What can hang from each mark:
z_959: z_708
z_861: z_213 z_226 z_306 z_708
z_213: z_77 z_861
z_226: z_524 z_861
z_524: z_226 z_638
z_982: z_861
z_638: z_524
z_708: z_959

Each row was made from one small tree. The marks that hang from a mark follow it in brackets, in the order of their numbers. Every link used is in the known rows. Write each row's tree.
Known rows:
z_861{z_226 z_306 z_708{z_959}}: [-20 -15  -8 -22  -8 -28  -6  -8  20 -23 -19 -19   6  32 -22   3   4 -26
  19   2  15   7 -32 -11   4   0  25 -13  13  25  -4  -4  -4  11   0 -27
 -28  21   6 -10 -23]
z_638{z_524{z_226{z_861{z_213 z_306}}}}: [-15  36  14  -5  -6  -7  -8  30  22 -33 -28  17 -48  37 -20  10 -11 -19
 -20   8 -20  -2 -19 -10   6  15   8   5  -3  19   1  11   4   8  -9   8
  19  16  10  12  -6]
z_982{z_861{z_708{z_959}}}: [  0 -12 -35  -3  -6 -19   6  -7  15 -11 -21 -13  15  11 -12  -5  -5   9
   4   2   0  -2 -16   4   6  18  10 -21  30   7   8  31   1  12   7 -18
  -6  17  12   4 -22]
z_982{z_861}: [ 15  -3  -6   1  -2  -9  -3   0  13 -20 -15  13   6  -3  -2   0 -12   2
   4   7   5   0  -9  11   3  18  -6 -15   9 -10   8  32  -5  -4 -15 -19
   0   5   5   2 -11]
z_524{z_226 z_638}: [-18   5   9   2  -9   1 -13  36   2 -15 -11  21  -2  13  17 -20 -19  -6
   6   7   3 -13 -12  16   5   7   2   1  -4 -20 -17   7   9 -17 -10 -11
   7  -2   6 -14   9]
z_982{z_861{z_708}}: [  5 -17 -13   2  -4 -12  -4   2   7 -23 -30  -5   2   0  -5  -1  -5  -4
  -1   2   3   3 -19   5   7  23   8 -22  19  -2  14  31   1   0  -5 -30
 -13  11  -1   9 -29]
z_226{z_524 z_861{z_213{z_77}}}: [-11  24   8 -23  -8 -17  -4   3  35 -24  -4  21 -18  14  -7   3 -36 -19
 -15  11  13  17  -9  17   1 -16  -8   5  -4   9   0  24 -15  40   5  -3
  38   2  16  13 -15]
z_982{z_861{z_226{z_524} z_306 z_708}}: [ -8 -17  -2 -11  -4 -22   0  -9  19 -44 -22  -9  -8  28  -7  13   2 -23
   3 -17   8  19 -38   8  -2   4  25 -10   8   7  19  21  -9  10  -6 -43
 -19  16 -22  -3 -34]
z_982{z_861{z_226{z_524} z_306}}: [ -1  -8   9 -18 -14 -22   0  -7  22 -43  -2   0  -9  29  -4  18  -7 -29
  -1  -2   8  16 -32  10  -4  -6   9  -6   3  -7  12  19 -10  18 -10 -32
  -6   9 -19  -8 -21]
z_638{z_524{z_226}}: [  2  22  18   7  -8   6 -13  35  -4 -20  -7   7 -25  28  12 -17 -15 -10
  -4   9 -18 -17 -17   7   2   3 -17  -4   2 -16  -1  21  14   2 -13  -9
  13   9  20   6  -5]
z_524{z_226{z_861}}: [-11  23  16  -8  -4  -6  -3  25  18 -12  -6  26 -15  -2  -5  -7 -17  -6
  -6   7 -12 -12 -14  16   6  12  -8   6   5  -3 -12  26  -3  -1  -9  -7
  24   2  14  -1  -1]
z_226{z_861{z_708}}: [-14  10  11 -17   3 -15   1   6  22 -13 -21  -2   0  -4 -12 -10  -7   0
  -2   6   9  -2  -8   7  19  21  19  -7  10  12   3  12  -4   9   2 -20
  11   9   5  10 -18]
z_638{z_524{z_226{z_861{z_306}}}}: [-22  38  22  -3   1  -2  -4  31  19 -29 -18  19 -36  39  -7   4  -9  -7
 -12  11 -16 -15 -15  -4  15  11  -2   4  -1   4   3   5  -2   0 -12  -5
  13   6  15   1  -3]
z_213{z_77 z_861{z_226}}: [  3  -3   9   0 -21 -30  -2  -4  20 -25  -5   2   5  12   6  -4 -35  -7
   1   9  13  28 -16  -5   6 -25 -21   2   7 -14 -36  19 -21  27  -5 -35
  18  -5   2  -6 -12]
z_982{z_861{z_226{z_524}}}: [  6   2   4  -9  -7 -19   9 -12  11 -32  -4  -3   2  15   6   7 -13 -14
   3  -5   7  17 -22  20 -11 -11  -4  -7  14 -15   8  31   2  17 -13 -38
   0  -4  -7  -3 -12]
z_226{z_524{z_638} z_861{z_306 z_708}}: [-39   7  -1 -28   2 -24  -6  17  33 -23 -17   2 -14  29 -11  -3  -3 -14
  -3  -9  16 -12 -12  16  16  13  37   5  -2  15  16 -12  -8   6   3  -9
   7  -2  -7   2  -6]
z_638{z_524{z_226{z_861{z_306 z_708}}}}: [-29  23  15  -6  -2  -5  -7  31  19 -32 -39   6 -36  31 -16   0   1  -7
 -11  -2 -15 -13 -25  -4  23  20  17   1   4   9   5   4  -5   1  -8 -14
   9  21   5  10 -15]
z_226{z_524 z_861{z_306 z_708{z_959}}}: [-28  19 -18 -37  -6 -29   3  -4  40 -14  -8  -8 -14  28 -28  -1  -2   0
  -2  -3   5  -7 -21  12  13   1  23   0   6  41  16   1  -8  25  15  -2
   6   6   9   7 -13]
z_959{z_708}: [ 13  -2  17   3   3  -3 -11   1   1 -31   0  -9  -1   9  -7 -18  -9 -16
   4   6   0  -1 -26  16  -9  25   1  -6  -2 -10 -12  24   5  -9  -9   2
  -5   5   7   1 -24]
z_982{z_861{z_213 z_226 z_708}}: [  3 -28  -8  -1  -8 -14   1 -10  10 -37 -46  -4   4   5  -9  14  -7 -26
  -4   0   9  38 -23  -4  -7  11  23 -23  20   3  -1  26  -1  16  -1 -37
  -8  35 -18   2 -34]
z_226{z_524}: [  4  11   7  -9  -9 -12  -7   7  13 -14   8  -3  -3  13   7 -12 -16 -14
   0   0   6   4 -15  20  -7  -6  -4  -1  -6 -11  16  11   8  14  -8 -13
   8   4  10   3 -12]
z_861{z_226{z_524} z_306 z_708}: [-18 -15  14 -19 -10 -19 -15  -1  20 -36 -14 -12 -10  32  -8   5   3 -40
   6 -10  16  14 -34   2   2 -12  30  -4  -5  13  11  -1  -8  16   2 -31
 -13  20 -12  -1 -35]
z_982{z_861{z_213 z_226 z_306 z_708}}: [ -6 -35  -4  -5  -8 -22  -5 -12  19 -48 -41  -7  -7  24 -25  24   2 -34
   1  -4   7  35 -33 -10  -5  17  36 -28  18  17   2  16 -10  13  -6 -33
 -22  36 -26  -2 -39]
z_982{z_861{z_213 z_708}}: [ 10 -21 -11   2  -5 -11  -7  -3   7 -29 -36  -2   1  -4 -13   6 -11 -16
 -10   1   4  23 -19  -1  -3  24  22 -25  21   9  11  34  -4  10   1 -17
  -5  30 -11  12 -28]

Which tree is each row?
[-14 -16   7 -13 -17 -13  -4  -3  19 -43 -23  -7  -4  25  -1  -3 -25 -36
   1   1  15  40 -28  10  -8 -20  11  -9   8   8   0  13  -5  47  10 -29
   6  23  -2  10 -40]  z_861{z_213{z_77} z_226{z_524} z_708}
[-17   5  10 -21   7 -21 -11   7  30 -22 -30   3 -19  10 -23   6  -1  -6
  -2   2   8  -2 -20  -3  17  20  29  -2   2  20   9   0 -19   1   5 -20
   2  18  -4   7 -22]  z_226{z_861{z_306 z_708}}
[-16  31  -3 -26   1 -20   2  10  30 -25  -9  15  -7  19  -2  -1 -25 -21
 -16   5  15   3   2  25  -6  13  20   3  -2   8   5   6   6  23   1  -2
  30  -5  -3   4   9]  z_226{z_524{z_638} z_861{z_213}}
[-15  45  20  -4  -3   0   4  28  13 -19 -19  12 -27  23   1  -8 -22   6
 -15  12 -11 -17 -12   9  12  10 -15   6   7  -9  -2  20   9   0 -15 -15
  27  -3  25   5   5]  z_638{z_524{z_226{z_861}}}
[  1  12   9  -7  -6 -12  -5   4  29 -30 -20  19 -12   6 -16  -2 -36 -12
 -14  17  10  16  -2   5   3  -1  -8   4   3  11 -17  26 -13  30  -1  -2
  29  10  18   8 -15]  z_226{z_861{z_213{z_77}}}
[-26   9 -20 -28  -5 -25  -6  -3  40 -23 -34  -5 -13  24 -40  11  -6 -14
  -1   3   6   2 -16  -7  10  19  35 -12  10  48  -1   7  -8  19  13  -1
   6  28   9   6 -19]  z_226{z_861{z_213 z_306 z_708{z_959}}}
[-26  28  10  -4  -1   1  -3  29  16 -29 -44  -3 -28  18  -9  -5 -14 -10
 -21  -1 -11   1 -21  -1   5  16  14  -5  13  15   5  15  10  11  -5 -12
  21  27  11  22 -18]  z_638{z_524{z_226{z_861{z_213 z_708}}}}
[-19  18  -2 -23   2 -20  -1  -4  30 -22 -22  -3 -18   3 -22  -5 -15 -20
 -18  -8   8  16 -18  12   0   7  29  -3   2  22  12  18   4  28   4 -11
  24  24  -2  17 -24]  z_226{z_524 z_861{z_213 z_708}}
[-24  26   9 -10  -1  -3  -4  33  16 -13 -19  28  -8  11   4 -14 -19  -4
  -1   8   3 -18  -5  21  10  14   6   5   5 -10 -19  12   1 -14 -14 -14
  22  -7   7 -10  14]  z_524{z_226{z_861} z_638}
[ -7 -22   9  -1 -16 -18 -14  -6  13 -42 -37  -4   5  19  -8   3 -22 -34
   9   5  15  41 -20  -6  -3  -8  13 -17  13   6 -13  11  -9  29   1 -32
   3  31  -3   8 -38]  z_861{z_213{z_77} z_226 z_708}
[-22  10   4  -6  -3  -1  -9  22  19 -27 -40  15 -20  -1 -19   1 -12 -20
 -18   1  -8   3 -25   4   4  16  23  -1   9  17   1  24   0  13  -4 -14
  19  29  -2   7 -21]  z_524{z_226{z_861{z_213 z_708}}}
[-13   2  -2 -16 -14 -18  -7   2  15 -36 -17   5  -2  27  12  -1 -20 -36
  -1   1  27  20 -15  22 -15 -12  14  -3   1  -7  -3  -6  12  18  -4 -25
   5   6 -13  -9   1]  z_861{z_213 z_226{z_524{z_638}}}
[-25  13   9 -32   2 -21  -6   7  36 -25  -7  -5 -22  17 -14   4   1 -12
  -7  -4   3  -5 -22   9  13   9  33  -1 -10  22  25   4  -9  16   2 -15
  10   9  -5   8 -20]  z_226{z_524 z_861{z_306 z_708}}
[-32  15   1  -9   0 -13   2  33  14 -18 -36  19   0   6   0 -13 -16   0
  -1  -2   0 -23 -15  22  19  20  24   3  10  -7  -6   6   2  -7  -6 -17
  14   7   0  -2   0]  z_524{z_226{z_861{z_708}} z_638}
[ 11 -20 -11  -4  -5 -12 -10   1  24 -31 -21   8 -17  18 -21  23  -1 -25
  -8   5  -2  13 -16  -8  -7  22  19 -22   9  14   9  26 -10   6 -12  -6
  -6  19  -5  -2 -23]  z_982{z_861{z_213 z_306}}
[-15  -7  13 -16 -13 -18  -6  -7   9 -31  -7 -12   8  13   5  -9  -9 -26
   4 -10  12  15 -29  14  -2 -11  20 -10   3   1  13   5   1  16  -1 -39
  -7  19 -11   1 -33]  z_861{z_226{z_524} z_708}
[ -7 -19   4   8 -25 -33  -4  -4  19 -30 -21 -13   6  16   2  -3 -26  -6
   5  -3  18  27 -28 -10  11 -18 -12  -5  14  -3 -24  17 -22  27   2 -40
  12   4   1   5 -31]  z_213{z_77 z_861{z_226 z_708}}
[-18  -6   3 -15  -5  -8 -12  15  39 -35 -36   5 -24  17 -31   6 -19 -22
  -6   8   5  19 -16  -8  14  10  26  -6   1  29  -7   4 -21  25  10   2
  11  19   7  10 -34]  z_226{z_861{z_213{z_77} z_306 z_708}}
[-23  20 -11 -21   2 -23  -2  10  27 -22 -28   1  -7  10  -8  -3 -19 -20
 -15  -3  17   4  -7  24   1   9  34  -1   3  19   9   0   4  20   7 -12
  22  11  -7  13 -12]  z_226{z_524{z_638} z_861{z_213 z_708}}
[-26  -7  -8 -20 -16 -24  -5   5  16 -35 -37  -9   3  30   6  -8 -11 -39
   6 -10  21  15 -24  19 -11  -8  40  -9   5  -1   4  -5  14  10   0 -35
  -2  18 -12   1 -20]  z_861{z_213 z_226{z_524{z_638}} z_708}
[-15   9  20  -7 -10  -6 -13  30  35 -32 -27  34 -30  27 -12   9 -23 -21
 -15  13 -11  10 -20  -2  10  -1   1   5  -9  16 -17  23 -22  29  -3   5
  26  12   7  -2 -21]  z_524{z_226{z_861{z_213{z_77} z_306}}}
[-12  27  12  -9 -11  -6   0  18  24 -21 -20  22 -23   6 -14   1 -16 -24
 -20   9  -9   0 -11   5   1  10   7   4   4   8  -9  29   3  11  -5  -2
  23  17   4  -1  -7]  z_524{z_226{z_861{z_213}}}
[-18  -2   2 -23   6 -23 -16   6  38 -31 -34   5 -25  14 -36  14  -5 -25
 -14   6   5   9 -17  -9   9  22  40  -8   6  38   9   6 -16  15   6  -5
  -3  31  -1   5 -28]  z_226{z_861{z_213 z_306 z_708}}
[-21 -20 -16 -22 -10 -29 -13 -11  23 -29 -36 -11   0  40 -30   8  -7 -43
   3   5   3  15 -33 -20  -3   6  31 -16  22  37  -4  -1  -2  18   8 -22
 -22  39  -5  -6 -26]  z_861{z_213 z_226 z_306 z_708{z_959}}
[-19  -1   7 -24 -14 -20 -12   8  20 -37  -3   6  -8  42   9   1 -13 -34
  11  -4  20   1 -20  18   1 -11  19   0  -7  -2   1 -23  -4   5  -8 -24
 -11  -4 -17 -14  -1]  z_861{z_226{z_524{z_638}} z_306}
[-13 -27  10 -13  -7 -20 -20  -1  24 -43 -38  -8 -15  29 -26  14   7 -43
   6  -3  13  30 -32 -15  -4   7  36 -16   1  24  -1  -3  -6  12   1 -25
 -15  35 -20  -2 -38]  z_861{z_213 z_226 z_306 z_708}
[-16 -25   1  -3 -21 -35 -11   7  33 -31 -25 -16 -11  27 -10  10 -13 -15
   9   1  15  28 -37 -24  20 -18   2  -7   5   7 -23   9 -29  19   3 -35
  -1  17  -9  -2 -33]  z_213{z_77 z_861{z_226 z_306 z_708}}
[-10 -14 -27 -23 -11 -21 -18  -1  29 -24 -25  -9  -8  31 -27   4  -1 -29
   4   2  -1   2 -26 -14  -4  13  32 -19  12  38   6  -1   2  16  11  -1
 -18  38   7   7 -23]  z_861{z_213 z_306 z_708{z_959}}
[ -9   2 -11 -10  -9 -21   8   0  11 -34 -11   3  13  19  18   3 -17 -10
   6  -5  20  11 -10  30 -11  -4   9  -8  16 -22   3  16   7   4  -7 -43
   3  -8 -16 -12   1]  z_982{z_861{z_226{z_524{z_638}}}}
[-14 -22 -27 -18 -13 -27   3 -18  18 -34 -27 -10   6  31 -21  17   6 -10
  13   2   5   9 -31  -9   5  13  24 -20  24  18   3  10  -6  14   2 -36
 -26  24  -5 -10 -25]  z_982{z_861{z_226 z_306 z_708{z_959}}}
[-11 -22  -3   5 -15 -30 -17  16  27 -24 -16 -13 -15  24 -11   3 -15   2
  -1   0   3  13 -31 -14  15 -11   0  -4  -1   9 -14  14 -27  15   6  -7
   4   8   3  10 -30]  z_213{z_77 z_861{z_306 z_708}}
[-26  35  16   0  -5  -1   5  29   9 -25 -34   0 -23  15  -3 -11 -13   7
 -15   0  -9 -15 -19   4  20  16   5  -1  17   0   3  17   7   4 -11 -18
  19  14  14  19 -17]  z_638{z_524{z_226{z_861{z_708}}}}
[-21  -8 -20 -12 -15 -49  -4 -11  27 -18 -13 -24  -2  34 -21  14  -7 -14
   9   1  10   8 -38 -16  14 -12  21 -13  18  24 -16  -1 -12  15   4 -33
 -11  17  -3  -7 -14]  z_213{z_861{z_226 z_306 z_708{z_959}}}
[-15   6   0  -6 -28 -36   0   6  24 -22   2   0   9  30  19  -7 -48  -3
   7  -1  29  11 -15  14   8 -37 -14   9   2 -18 -31  10 -12  31  -2 -33
  24 -21  -1  -5   1]  z_213{z_77 z_861{z_226{z_524{z_638}}}}
[-29  13 -16 -30   7 -27  -6  -7  40 -13 -20  -3 -10  22 -34   1  -3  -6
   3   8   4 -11 -16  -2  17  21  21  -4  15  37   2   3 -12  13  13  -5
  -8  20  13  -2 -19]  z_226{z_861{z_306 z_708{z_959}}}
[-17  -5 -27 -11 -16 -35  -9   3  31 -11 -10 -23  -3  32 -24   7  -3   2
  10  -4   2  -3 -34 -20  14  -1  12  -6  11  25  -8   6 -10  14  12 -10
  -6  16   5   9 -16]  z_213{z_861{z_306 z_708{z_959}}}
